Known rows, with every way that one mark hangs from another:
j627[j993[j508 j949]]: [  4.5   9.3 -11.7  32.5 -15.2  20.9  47.5  27.7  -8.1  14.0 -30.5 -17.6
  -1.9   2.3 -25.0   5.8  10.4  42.9  22.3 -17.9]
j905[j486[j784] j508]: [ -4.0  47.4 -24.3  35.3  -2.8  22.9   7.6   8.3  16.7  49.8 -37.4 -50.5
  47.2  -9.2   1.4 -22.2   4.4   8.1  -2.9   1.5]
j508[j905[j486[j784]]]: [  6.6  28.9 -16.2  14.6 -16.1  42.5  23.9  19.9   4.0  24.4 -40.9 -33.5
  55.9 -27.1  -3.6 -14.6  16.0  -7.7  12.3  -0.6]
j508[j905 j993[j949]]: [ 11.5  24.7 -10.7  -2.3 -35.2  35.4  38.8  28.0 -12.2  -6.9 -41.3 -11.3
  33.6 -12.8  28.4   0.1  19.6  17.0  26.5   7.1]
j993[j508[j905[j486]] j627 j949]: [ -6.0  14.0 -19.8  23.7 -48.7  -4.8  30.0  27.9  21.2 -13.1 -29.5  -2.3
  -7.5  -9.1   4.3  28.8  10.7  20.4  41.2 -18.9]
j508[j993]: [ 13.3  36.3 -13.2 -11.2 -18.5  25.4  37.2  33.9  -3.3  14.6 -28.4 -36.5
  35.3  -9.6  -2.4 -16.4   7.2  30.1  13.2  16.1]
j508[j905[j486] j993[j627 j949]]: [  4.3  25.7 -10.3  17.0 -53.0  18.9  24.0  25.6   5.1  -2.2 -40.8  -0.3
  22.6 -23.2  31.5   9.7  27.6   9.7  47.2   8.0]
j562[j784 j993]: [ -8.3  28.1  -5.7  18.7 -12.6  23.8   7.9  48.4   7.6   9.8 -37.8 -34.1
  61.5  -4.9 -51.3 -12.9  -3.0  37.5 -12.9  35.4]
j627[j993[j508[j905]]]: [  8.0  -0.6  -6.4  17.0 -13.8  37.2  44.8  33.2 -22.3  18.4 -32.7 -27.0
  12.9   2.6 -29.8   1.3  -4.0  19.7  13.3 -15.0]
j627[j993[j508[j905] j949]]: [  5.4   1.2  -9.2  29.7 -21.4  31.2  46.8  27.1 -17.0   7.2 -36.2 -11.5
   3.0   0.8 -14.6  10.5   9.6  28.5  23.3 -19.9]
j508[j905[j486] j993[j627]]: [  6.7  24.0  -8.0   3.8 -45.7  25.2  22.1  31.6   0.5   9.4 -36.9 -16.2
  32.0 -22.1  16.7   0.4  14.7   0.4  36.6  13.6]
j905[j486[j784]]: [  3.5  44.4 -20.5  23.5  -8.4  29.9  23.2  16.6  21.5  38.6 -34.7 -43.1
  49.0 -28.1 -18.0 -25.2  21.5  11.0  11.7   3.2]
j993[j508 j949]: [  0.4  24.3 -23.8   8.0 -20.8   1.7  42.7  27.8  12.9  -3.7 -24.7 -25.0
  -0.2   1.5  -8.2   9.4   4.8  41.8  19.9 -16.3]
j486[j784 j905]: [ 11.4  27.7 -35.6  18.3   4.2  68.7  34.9  23.9  14.8  34.9 -35.3 -46.5
  56.6 -13.7 -35.5 -22.3  15.0  26.5 -17.4  -6.3]
j486[j784]: [  8.5  44.4 -22.6   7.9  -0.9  37.6  37.7  20.7  17.6  16.9 -30.2 -38.1
  52.5 -19.3 -33.4 -25.4  15.7  25.9  -6.8  -2.2]
j905[j486[j784] j508[j993[j627]]]: [ -7.9  47.4 -18.6  30.9 -25.9  19.2   8.6   9.2  20.1  37.2 -38.7 -34.5
  32.2  -9.0  11.9 -19.0  11.1  14.1  12.3   9.8]
j949[j993[j508[j905] j627]]: [ 15.7  -3.6  -0.9  12.5 -27.8  16.7  28.8  39.9   5.3  -9.1 -29.1 -20.0
   3.0   3.3 -18.7  19.6 -12.8  16.4  12.7   1.1]
j562[j993[j508]]: [ -3.1   7.5 -20.7  -1.2 -12.8  20.5  24.3  39.1   9.9   6.0 -35.6 -31.4
  21.3  16.3 -39.7  -8.7 -13.1  28.2  -4.6  18.9]
j993[j508 j627 j949]: [ -2.1  23.9 -24.3  16.5 -36.0 -14.9  39.1  32.7  27.9 -18.5 -18.3  -7.1
 -12.8  -0.9 -16.5  24.7   5.8  49.4  28.5 -18.9]
j905[j508]: [  8.1  39.1 -24.8  13.5   4.2   9.5  17.1  28.4   1.5  29.0 -24.0 -49.5
  42.0   7.2  -2.5  -5.5 -17.2  26.0 -13.3   2.7]

Rows:
[  1.8   2.0  -8.3  38.4 -24.9  29.2  39.9  23.1 -13.9  18.5 -39.6 -13.6
   2.4  -4.5  -8.2   8.7  14.3  20.0  32.0 -18.9] : j627[j993[j508[j905[j486]] j949]]
[  8.4  22.6 -33.5  25.8 -16.1  36.0  18.6  30.2   5.1  27.8 -32.4 -33.6
  28.6   8.4   8.5   5.5  -1.2  37.0  -1.3   1.8] : j486[j905[j508[j993[j627 j949]]]]
[  9.7  24.2 -11.4   3.9 -47.0  21.2  35.2  31.6   0.5 -19.1 -36.2   2.9
  24.0 -14.9  21.3  12.8  20.8  22.8  33.5   4.8] : j508[j905 j993[j627 j949]]
[ 12.2  22.5  -9.2  -9.3 -40.1  27.8  33.4  37.7  -5.1  -7.4 -32.1 -13.0
  33.2 -13.8   5.9   3.4   7.3  13.4  22.8  10.5] : j508[j905 j993[j627]]
[-19.4   8.3  -3.1  15.0 -38.5  14.7  10.3  51.0  11.8 -14.8 -37.6 -15.6
  30.7   3.8 -52.0   9.3 -11.5  30.2   0.0  20.6] : j562[j784 j993[j508[j905] j627]]
[  5.9  25.6  -9.5  10.7 -40.6  32.6  27.3  21.9  -7.2  10.4 -46.4 -14.6
  32.4 -21.3  38.5  -2.6  26.6   4.4  40.0  10.4] : j508[j905[j486] j993[j949]]
[-19.7  17.1  -6.2  17.2 -32.8   5.0  11.0  50.7  21.0  -8.6 -31.2 -21.6
  25.4   5.7 -61.6   4.1 -10.9  44.8  -1.8  22.8] : j562[j784 j993[j508 j627]]
[  3.2  30.9 -33.4  24.3 -10.0  60.6  23.1  18.4  14.4  33.9 -38.4 -39.9
  43.7   1.7 -11.7 -16.8   6.7  29.0 -16.8  -0.6] : j486[j784 j905[j508[j993[j627]]]]
[  4.9  39.0 -19.3   8.8 -19.0   6.1  18.0  29.5   4.1  16.8 -25.2 -33.9
  27.0   7.6   7.7  -2.2 -10.7  32.0   1.4  11.1] : j905[j508[j993[j627]]]
[ 15.0   5.2  -3.7  15.6 -22.4   7.2  29.4  40.4  14.2  -3.2 -23.5 -25.3
  -2.1   4.4 -28.6  14.7 -12.4  31.1  11.3   3.0] : j949[j993[j508 j627]]
[  4.2  30.7 -33.6  20.3  -2.0  69.0  24.9  15.9   6.0  41.8 -41.6 -48.7
  49.8   3.0  -7.4 -24.5   5.8  25.3 -21.3   0.9] : j486[j784 j905[j508[j993]]]
[  9.7  22.4 -33.3  21.7  -7.5  44.7  20.9  27.9  -2.8  35.4 -35.6 -42.5
  35.3   9.4  13.2  -2.1  -1.2  33.4  -5.8   2.8] : j486[j905[j508[j993[j949]]]]
[ -1.4  13.3 -20.4  13.1 -43.7  -2.6  38.6  32.5  17.6 -26.6 -25.6   0.6
  -6.4  -2.8  -4.3  30.9   5.3  31.3  30.6 -21.6] : j993[j508[j905] j627 j949]
[ -4.0  17.4 -17.0   2.7 -23.0  29.7  32.8  22.7   5.9  15.7 -35.1 -37.7
  21.3  -8.5 -11.9  -6.9   1.2   0.8  15.2 -12.7] : j993[j508[j905[j486[j784]]]]
[ 12.5  -2.2  -0.3  21.1 -31.6  15.0  21.8  36.0   8.5   1.5 -32.5 -21.4
   2.0  -2.2 -12.3  17.6  -8.9   8.1  21.4   2.4] : j949[j993[j508[j905[j486]] j627]]
[  4.3  29.8  -8.5   2.0 -32.3  51.7  28.8  17.5  -3.9  20.5 -47.7 -27.8
  47.6 -23.9  15.9 -22.5  23.7  -6.6  24.0  11.7] : j508[j905[j486[j784]] j993]
[ 14.2  -2.4   0.6  15.0 -19.0  28.7  24.8  32.6  -3.8  13.8 -37.5 -35.7
  12.1  -0.2  -5.1   5.6 -10.0   2.3  14.4   4.7] : j949[j993[j508[j905[j486]]]]
[ 10.1   2.5  -0.4  18.1 -18.5  39.2  28.0  24.4   2.8  13.3 -42.1 -33.8
  16.6  -4.5 -11.3  -2.6  -1.7   1.4  10.2   2.1] : j949[j993[j508[j905[j486[j784]]]]]
[-19.4  10.2  -4.9  21.5 -33.4  22.2  15.6  41.6   5.0 -14.1 -46.4 -13.4
  30.8   4.6 -30.2   6.2   0.5  34.1   3.8  17.2] : j562[j784 j993[j508[j905] j949]]
[  2.9  40.0 -20.3  18.6 -24.7   1.1  20.2  24.5   8.0   7.7 -28.9 -20.7
  19.8   6.3  19.6   5.0   0.3  39.4  10.6   6.3] : j905[j508[j993[j627 j949]]]
[ 10.1  21.5 -32.3  17.6 -10.9  39.7  17.5  34.2   1.6  35.0 -29.4 -44.1
  34.4   8.7  -0.7  -0.3  -9.5  31.8  -8.2   5.2] : j486[j905[j508[j993[j627]]]]
[ -6.2  16.6 -18.2  11.2 -38.5  13.3  29.5  27.3  21.1   0.0 -28.9 -19.5
   9.2 -10.9 -20.3   8.6   2.0   8.2  23.4 -15.7] : j993[j508[j905[j486[j784]]] j627]
[ -7.7  -0.7 -17.2  11.3 -34.8  15.1  13.9  39.4  16.4  -0.9 -39.3 -13.5
  15.5   7.4 -30.4   6.4  -8.4  10.9  12.9  16.4] : j562[j993[j508[j905[j486]] j627]]
[ 17.7  -3.3  -0.1   5.7 -15.7  30.1  32.2  36.5  -6.8   2.6 -34.3 -33.7
  13.2   5.0 -11.6   7.6 -14.2  10.5   5.6   2.8] : j949[j993[j508[j905]]]
